Every row comes from one small tree of marks. Brackets hold a mark, then the marks that hang from it, in the order of their numbers. Every link used is in the known rows. Which tree was each row made from?
Known rows
(q687 q579 (q864 q220)): [-0.18 -3.70  4.21 -2.94  4.33  2.51  2.58 -2.46  2.58 -1.06  1.31  0.23
  1.60  0.95  0.46 -1.68  1.29  0.03]
(q412 q77 q579 q883): [ 1.13 -1.53  5.19  3.12  2.81 -3.04 -0.51  0.35 -6.20  1.39 -1.13 -1.00
 -1.52 -2.88 -2.10 -0.80 -2.16 -2.98]
(q579 (q412 q77 q883) (q687 q864)): [ 0.53 -2.50  0.69 -0.52  2.44 -4.00  1.90 -1.08 -0.49  1.46  1.31 -0.05
 -1.50 -0.34 -0.08  0.19 -0.94 -1.12]
(q412 (q77 q264) (q579 (q687 (q864 q220))) q883): [-1.56 -2.84  3.22  1.98  2.49 -1.77 -2.74 -0.67 -1.83  1.07 -4.20 -1.05
  0.81 -2.94  0.47 -0.50 -1.57 -4.69]
(q220 (q864 (q687 (q579 (q412 (q77 q264) q883))))): [ 1.22 -1.91  0.71  3.35  2.86 -0.61 -1.38 -0.64 -1.51  1.08 -2.11  0.01
  1.62  1.73  1.16 -1.58 -2.14 -3.94]
(q883 (q412 (q77 q264) (q579 (q687 (q864 q220))))): [-1.58 -3.73  1.69  0.41  1.31 -0.88 -4.47 -2.30 -0.78 -0.07 -2.82 -0.30
  0.31 -0.59  0.95  0.08 -0.63 -3.22]
(q412 (q77 q264) q579 q883): [ 0.74 -1.80  5.68  4.50  1.68 -3.25 -2.13  0.99 -4.87  1.14 -3.91 -1.77
 -0.87 -1.87 -1.27 -1.62 -3.65 -5.16]
(q864 q220 (q687 (q579 q412))): [-0.12 -1.09  2.05  0.66  3.74  6.10  3.96 -0.12 -2.02 -1.07 -0.13  0.15
  2.73  2.00  0.92 -0.20  2.81 -0.11]
(q864 q220 (q687 (q579 (q412 (q77 q264) q883)))): [-0.65 -2.09  1.56  5.02  2.03  4.70 -0.87 -0.02 -1.19  0.27 -4.74  0.10
  2.86  0.55  1.36 -1.24 -0.42 -2.97]
(q687 q579 q864): [ 0.85 -3.66  3.79 -2.96  3.56 -1.56  3.15 -2.30  0.80 -1.06  2.73  0.33
 -0.35  1.61 -0.49 -1.50 -0.47 -0.20]
(q579 (q412 (q77 q264) q883) (q687 (q864 q220))): [-1.04 -2.64  1.81  0.96  2.17 -0.25 -0.24 -0.53  2.66  1.21 -2.81 -0.61
  1.03 -0.09  1.70 -0.70 -0.75 -3.23]
(q883 (q412 q579)): [ 1.73 -1.63  4.08  0.46  1.87 -1.65 -0.53 -0.37 -4.28 -0.50  1.64 -0.80
 -1.74  0.76 -1.45 -0.55  0.04 -1.78]
(q687 (q579 (q412 q77)) q864): [-0.40 -3.80  0.81 -2.17  2.50 -1.21  2.59 -3.13 -0.23 -0.34  1.66  0.96
 -0.97  2.29 -0.10 -0.86 -1.30  0.01]
(q883 (q412 (q77 q264) (q579 q687))): [ 0.50 -2.04  2.25  3.71  0.11 -3.90 -2.87 -0.19 -3.71 -0.18 -2.06 -0.38
 -1.82 -0.23 -0.75  0.01 -2.08 -3.81]
(q687 (q579 (q412 (q77 q264) q883)) (q864 q220)): [-1.34 -4.05  1.17  0.82  1.86  1.72 -1.15 -2.18  3.31  0.31 -2.82  0.37
  1.38  1.19  1.42 -2.34 -1.64 -2.84]
(q883 (q412 q77)): [ 2.37 -2.94  4.66  1.07  2.00 -1.19 -0.95 -1.21 -0.59  0.27  0.89  0.05
 -1.25  0.74 -1.00 -0.62 -0.50 -0.11]
(q220 (q864 (q687 (q579 (q412 q77 q883))))): [ 1.72 -1.55  0.25  1.92  4.15 -0.38  0.39 -1.43 -2.83  1.28  0.74  0.60
  0.89  0.77  0.45 -0.74 -0.63 -1.68]
(q687 (q579 (q412 q883))): [ 1.85 -1.49  1.73  1.47  2.05 -0.75  3.65  0.23  0.09 -0.23  2.29  0.46
 -1.06  1.62 -0.76 -2.02 -0.40 -1.27]

Which tree is each row?
[-0.64 -1.81  2.32 -3.27  3.79  1.13  4.53 -0.60  1.72 -0.20  1.80 -0.58
  0.75  1.44  1.24  0.36  2.45 -0.29]	(q579 q412 (q687 (q864 q220)))
[-0.52 -1.74  3.28 -0.76  4.03 -1.36  0.49 -0.49 -2.32  0.66  0.24 -0.88
  0.36 -3.00  0.13 -0.07  1.04 -2.70]	(q412 (q579 (q687 (q864 q220))) q883)
[ 1.33 -1.77  4.19  3.46  1.15 -1.65  0.36  1.21 -0.34  1.06 -2.62 -1.39
 -0.49  1.11 -0.15 -1.74 -2.63 -3.69]	(q579 (q412 (q77 q264) q883))
[-0.09 -4.04  0.77  0.87  0.90 -2.26 -0.53 -2.14  1.43  0.35 -1.52  0.52
 -0.52  1.90  0.44 -2.25 -3.16 -2.99]	(q687 (q579 (q412 (q77 q264) q883)) q864)
[-1.81 -4.19  1.82 -0.81  2.05  2.52  0.55 -2.59  2.80 -0.52 -2.60  0.28
  1.59  2.68  1.55 -1.73 -0.99 -1.82]	(q687 (q579 (q412 (q77 q264))) (q864 q220))
[ 0.58 -1.75  2.80 -0.68  3.24 -5.19  1.10 -0.53 -4.08  0.68  1.52 -0.78
 -1.55 -2.27 -0.96 -0.08 -0.69 -2.87]	(q412 (q579 (q687 q864)) q883)
[-1.16 -3.38  1.16 -0.95  2.50 -0.66 -2.80 -2.96 -2.15  0.23 -0.09  0.32
 -0.39 -1.60  0.26  0.91  0.71 -1.13]	(q883 (q412 q77 (q579 (q687 (q864 q220)))))
[ 0.52 -1.19  3.85  5.19  1.31 -4.87 -1.22  1.28 -4.69  0.95 -3.21 -1.24
 -1.38 -2.71 -1.18 -0.61 -2.97 -5.14]	(q412 (q77 q264) (q579 q687) q883)
[ 1.10 -1.11  2.34  4.20  0.75 -3.30  1.15  1.62 -0.22  1.18 -1.97 -0.93
 -1.07  0.29  0.00 -0.84 -2.15 -3.61]	(q579 (q412 (q77 q264) q883) q687)
[-0.76 -1.90  1.61  1.91  3.49  5.69  2.20 -1.06 -2.92 -0.33 -1.69  0.58
  2.45  0.86  0.69  0.22  1.62  0.01]	(q864 q220 (q687 (q579 (q412 q77))))
[-0.58 -2.48  1.30 -0.58  3.32 -0.03  1.28 -1.23  1.38  1.44 -0.08 -0.08
  0.38 -1.13  0.89  0.13  0.79 -0.94]	(q579 (q412 q77 q883) (q687 (q864 q220)))
[-1.27 -2.16  2.16  3.39  2.26  5.53  0.66 -0.39 -1.57 -0.62 -4.46 -0.01
  3.04  2.00  1.49 -0.59  0.22 -2.19]	(q864 q220 (q687 (q579 (q412 (q77 q264)))))
[ 1.13 -1.78  0.72  0.35  4.48  0.48  1.97 -1.83 -3.31  0.58  1.03  0.36
  1.19  2.21  0.56 -0.20 -0.05 -0.84]	(q220 (q864 (q687 (q579 (q412 q77)))))
[ 1.87 -3.17  5.08  2.44  0.66 -1.40 -2.45 -0.45  0.86 -0.01 -1.84 -0.65
 -0.56  1.81 -0.37 -1.47 -2.04 -2.37]	(q883 (q412 (q77 q264)))
[-0.32 -3.06  1.11 -1.81  3.28  2.33  2.19 -1.90  2.94 -0.13  1.51  0.50
  0.98  1.31  0.89 -1.91  1.09 -0.71]	(q687 (q579 (q412 q883)) (q864 q220))
[-1.47 -3.84  1.25 -2.28  3.29  2.73  2.11 -3.22  1.57 -0.32  0.18  0.94
  0.96  1.55  0.76 -0.95  0.51  0.36]	(q687 (q579 (q412 q77)) (q864 q220))
[ 2.30 -0.94  0.73  0.70  4.36  0.04  1.94 -0.48 -1.87  0.69  2.34  0.12
  1.24  1.80  0.61 -1.16  0.58 -1.90]	(q220 (q864 (q687 (q579 (q412 q883)))))
[ 0.90 -3.04  0.66 -1.85  2.48 -1.67  2.74 -1.78  1.14 -0.05  2.81  0.63
 -0.85  2.03 -0.09 -1.86 -0.66 -0.94]	(q687 (q579 (q412 q883)) q864)
[ 0.94 -0.93  2.46  1.16  2.26 -2.23  4.38  0.61 -1.96  0.46  1.05 -0.29
 -1.55  0.62 -0.66  0.54 -0.14 -0.60]	(q579 (q412 q77) q687)
[ 2.07 -0.18  2.33  1.59  2.32 -2.63  4.53  1.83 -0.61  0.65  2.43 -0.58
 -1.54  0.35 -0.61 -0.48  0.63 -1.60]	(q579 (q412 q883) q687)
[-0.54 -3.59  1.21  0.53  0.46 -4.89 -3.85 -2.20 -2.69 -0.07 -1.47 -0.22
 -1.57  0.23 -0.02  0.22 -2.35 -3.48]	(q883 (q412 (q77 q264) (q579 (q687 q864))))
[ 0.84 -2.42  1.75  4.14  0.50 -1.34  0.48 -0.17  0.51  0.27 -2.01  0.21
 -0.81  1.56 -0.15 -2.48 -2.95 -3.24]	(q687 (q579 (q412 (q77 q264) q883)))
[-1.16 -2.54  2.89  0.57  3.89 -1.67 -1.18 -1.43 -3.14  1.39 -1.28 -0.54
  0.10 -4.16 -0.19  0.33 -0.20 -2.39]	(q412 q77 (q579 (q687 (q864 q220))) q883)
[ 2.24 -1.60  3.81 -0.39  5.45  0.06  2.41 -0.98 -2.23 -0.26  2.18 -0.14
  1.75  1.46  0.12 -0.88  0.76 -1.10]	(q220 (q864 (q687 q579)))
